Every row comes from one small tree of marks. Brackets hold a mark, then the marks that hang from it, in alphabetical order. Every link used is in the known rows. Which tree was each row made from?
Known rows
(J (Z (G (L (D V) M)))): +2.06	+5.96	+1.85	-0.20	-1.32	+3.87	+3.08	-3.67	+1.86	+1.21	-2.81	-4.27	-2.41	+1.67	-2.86	+0.39	+1.67	+0.13	-0.26	+1.04
(Z (G L) J): -1.32	+1.37	+1.44	+0.28	+0.68	+6.35	+4.10	-1.36	-0.40	+2.09	+0.65	+0.67	-0.27	+0.42	+3.00	+0.37	+1.98	-1.24	-0.36	-0.21
(Z (G (L D))): -1.00	+2.58	+1.92	-1.20	-0.86	+4.83	+4.15	-4.04	-1.60	+1.15	-0.39	-2.63	-0.73	-0.16	-0.05	+0.13	+1.78	-0.32	+0.57	+0.52
(D (L G) V): +3.16	+0.26	+1.63	-1.84	-3.47	+2.67	+0.09	+3.04	+0.49	+0.41	+1.07	-2.18	-0.54	+0.93	+0.22	+1.99	-0.07	+2.41	+0.49	+0.00
(M (L (D V)) (Z G J)): +6.70	+4.97	+4.83	-0.69	-2.42	+1.49	+1.67	+0.21	+2.54	+4.42	-1.55	+0.65	-0.92	+1.60	-1.34	+0.66	+0.36	+1.08	-0.27	+1.54
(V (D (L (G (Z J)) M))): +1.20	+3.04	+2.70	+2.59	-3.29	+2.75	+1.09	-1.14	+1.37	+2.08	+0.89	-1.12	+1.81	+0.98	+1.72	-1.46	-0.51	+0.63	+1.36	+2.45
(Q (J Z)): -1.57	+0.59	-1.64	+1.92	-1.15	-1.93	+0.73	-1.25	+0.11	-1.31	+0.22	-2.06	-1.54	-0.48	-2.81	-0.73	+0.59	+0.25	+1.05	-1.78
(L (D V) (M (Z G J))): +6.17	+7.02	+2.31	-0.34	-0.22	-0.39	+1.00	-0.75	+3.20	+3.80	-0.74	-2.07	-1.27	+1.84	-1.70	+0.94	-0.02	+0.77	-1.30	+1.15
(G (L D)): +0.32	+1.04	+1.17	+0.79	-0.88	+2.66	+2.08	-3.70	-2.43	+0.19	-1.28	-3.11	+0.05	+0.06	-1.73	+0.34	+1.68	+0.23	-0.46	-0.19
(Q (J (Z G))): -2.72	+2.19	-0.88	+0.39	-1.09	+0.34	+2.61	-1.80	+0.66	-0.52	+0.78	-1.97	-2.19	-0.54	-1.52	-0.76	+0.94	-0.05	+1.79	-1.17
(G (L D) (Z J)): +1.54	+2.02	+4.01	+2.67	-0.86	+7.83	+3.95	-3.78	-1.47	+0.94	-1.02	-2.40	+1.99	+0.16	-1.66	-0.31	+3.15	-1.87	+0.26	-1.54
(M Z): +0.93	+0.19	-0.46	-0.07	+0.04	-1.98	-0.96	-0.42	+0.32	+1.15	-2.28	+0.00	-0.70	+0.76	-1.68	-0.70	-0.87	+1.15	-1.23	-0.54
(Z G J): -0.74	+1.70	+1.26	-0.54	+0.13	+4.22	+2.86	+0.50	+1.10	+1.99	+1.61	+1.39	-0.15	+0.34	+3.46	+0.16	+1.16	-1.85	+0.54	+0.58
(M (L D G) (Z J)): +5.73	+2.51	+3.80	+1.34	-4.41	-2.00	-0.39	-1.87	+0.29	+3.47	-1.40	-0.02	+0.52	+1.25	-1.74	-0.58	+1.15	+0.15	-1.46	+1.03
(Z (G (L D)) J): -0.38	+2.63	+2.32	+0.22	-0.67	+6.62	+4.85	-2.88	-0.91	+2.19	+0.50	-1.26	-0.08	+0.40	+1.67	+0.53	+2.67	-1.64	+0.14	+0.37
(J (Z (G (L D)))): -1.64	+3.11	+1.07	-0.28	-2.38	+5.58	+4.02	-4.37	-0.04	+0.49	-2.77	-3.66	-1.70	+1.05	-1.79	-0.61	+2.32	-1.21	+0.64	+0.61
(M (Z J)): +1.52	+0.16	-0.03	+1.20	-0.03	-0.62	-0.31	+0.70	+0.98	+2.04	-1.40	+1.10	+0.01	+1.31	-0.08	-0.40	+0.04	-0.10	-1.52	-0.67
(Z (G (L (D V) M)) J): +3.58	+5.81	+2.89	+0.29	+0.44	+4.57	+3.77	-2.24	+1.21	+3.04	+0.52	-2.03	-0.72	+1.21	+0.64	+1.53	+1.73	-0.26	-0.86	+0.82
(M (L (D V) (G (Z J)))): +8.38	+4.21	+7.08	+0.97	-4.20	+3.41	+0.99	-1.80	+0.95	+2.77	-0.11	-0.70	+1.46	+0.33	-1.93	+0.28	+2.00	-0.15	+0.12	-0.05
(M (L (G Z))): +3.94	+1.75	+4.84	+0.72	-2.85	+1.42	+0.16	-2.38	+0.15	+1.12	-0.21	+0.68	+1.37	-0.20	-1.30	-1.24	+0.90	+0.16	+0.52	+0.08

Which tree is each row?
+6.02	+5.52	+4.86	+2.95	+0.44	+5.70	+2.63	-3.01	+0.79	+1.94	-0.96	-3.08	+1.11	+0.95	-2.90	+0.90	+2.07	-0.33	-0.87	-0.99 => (G (L (D V) M) (Z J))
+2.22	+1.65	+0.15	+0.77	-2.21	-0.93	-0.51	+1.58	+1.53	+1.37	+0.78	-1.59	-0.33	+2.01	+0.54	+0.48	-0.48	+1.00	-0.41	+1.39 => (D (L G (M (Z J))))
-1.07	+5.01	-0.25	+1.63	-0.91	-0.09	+3.60	-5.08	+0.09	+0.00	+0.13	-4.90	-2.35	-0.25	-3.52	-0.58	+1.45	+0.18	+1.05	-0.47 => (Q (J (Z (G (L D M)))))
+6.01	+5.48	+1.89	+0.14	-0.30	-2.15	-0.57	-0.85	+1.91	+1.07	+0.14	-3.19	-0.68	+0.73	-2.92	+1.46	-0.17	+1.17	-0.70	+1.26 => (L (D V) M)
+6.12	+5.11	+4.46	-1.75	-2.58	-0.08	+1.04	-0.98	+2.03	+3.49	-2.26	-0.51	-1.51	+1.22	-3.19	+0.17	-0.51	+2.42	+0.05	+1.56 => (M (L (D V)) (Z G))
+2.92	+3.52	+2.42	-0.30	-0.40	+4.22	+2.95	-1.61	+0.39	+3.79	-2.21	-1.38	-1.23	+1.49	-0.71	+0.79	+1.28	+0.75	-1.51	-0.86 => (M (Z (G (L (D V))) J))
+8.76	+3.54	+4.69	+0.57	-4.17	-1.32	-0.81	-0.78	+1.17	+4.26	-1.64	-0.15	-0.05	+1.57	-2.27	+0.47	+0.84	+1.55	-2.04	+0.37 => (M (L (D V) G) (Z J))
+2.91	+5.74	+2.67	-1.02	+0.39	+3.02	+3.06	-3.41	+0.58	+1.93	-0.41	-3.27	-1.40	+0.57	-1.18	+0.98	+0.92	+1.14	-0.47	+1.01 => (Z (G (L (D V) M)))
+2.03	+2.19	+0.20	+2.67	+2.09	-0.73	+0.44	-1.94	+0.41	+1.99	-2.04	-0.69	-0.55	+1.77	-0.98	-0.11	+0.06	+0.66	-2.79	-0.34 => (G (L (M (Z J))))
+1.99	+3.61	+1.02	+1.64	+0.51	+0.02	+1.47	-4.21	-0.97	+0.33	-0.78	-3.59	-0.22	+0.38	-2.33	+0.35	+0.91	+0.31	-0.98	+0.85 => (G (L D M))
+5.80	+4.74	+2.00	+1.96	+0.56	+0.23	+0.63	-2.34	+0.65	+2.82	-2.46	-2.99	-0.75	+1.92	-3.19	+1.16	+0.59	+1.45	-2.89	-0.24 => (G (L (D V) (M (Z J))))
+0.64	+0.56	+3.29	+2.93	+0.83	+7.67	+3.17	-2.25	-0.96	+0.79	-0.92	-0.19	+1.59	+0.36	-0.20	-0.52	+2.27	-1.31	-0.21	-2.05 => (G L (Z J))
+2.26	+3.49	+3.17	-0.31	-0.58	+7.12	+4.43	-1.72	-0.18	+2.91	+0.24	-1.42	-0.54	+0.71	+1.05	+1.54	+2.47	-0.43	-0.51	-0.19 => (Z (G (L (D V))) J)
+2.56	+3.70	+0.73	+1.53	+0.36	-1.67	+0.59	-4.31	-0.67	+1.33	-2.72	-3.70	-0.81	+1.17	-3.87	-0.23	+0.16	+1.22	-1.91	+0.44 => (G (L D (M Z)))
+3.25	+1.92	+2.17	+0.37	-0.80	+3.13	+1.79	-2.31	-1.52	+0.82	-1.66	-3.20	-0.53	+0.34	-2.47	+1.61	+1.42	+1.38	-1.13	-0.91 => (G (L (D V)))
+4.07	+1.00	+2.37	+1.71	-0.99	-1.74	-0.62	+1.11	+1.70	+2.85	-1.64	+2.81	-0.01	+1.58	-0.72	-0.58	-0.49	+0.51	-1.16	+0.74 => (M L (Z J))
+3.13	+3.60	+1.03	+2.41	+0.44	-0.58	+0.96	-3.34	-0.16	+2.09	-2.09	-2.75	-0.27	+1.42	-2.35	+0.01	+0.86	+0.22	-2.22	+0.24 => (G (L D (M (Z J))))
+1.35	+2.44	+0.57	+2.15	-3.18	-1.57	-0.60	-0.46	+1.52	+3.09	-0.35	-0.86	+0.47	+2.06	+1.64	-1.25	-1.74	+2.10	-0.32	+3.04 => (V (D (L G (M (Z J)))))
+3.24	+3.70	+2.57	+1.06	-0.51	+0.12	-0.23	-3.62	+0.87	+0.74	+0.44	-1.80	+1.01	+0.06	-1.22	-1.23	+0.68	-0.29	-0.61	-0.31 => (L (G Z) M)
-0.40	+5.12	+1.04	+0.30	-1.37	+3.34	+3.40	-4.74	+1.06	+0.57	-2.31	-4.17	-1.94	+1.53	-2.13	-0.67	+1.88	-1.02	+0.32	+1.51 => (J (Z (G (L D M))))
-1.26	+4.03	+0.30	+0.26	+0.00	+3.24	+2.87	-3.73	+1.58	+0.60	-2.30	-2.39	-2.13	+1.44	-1.22	-0.70	+1.20	-0.67	-0.22	+0.96 => (J (Z (G (L M))))
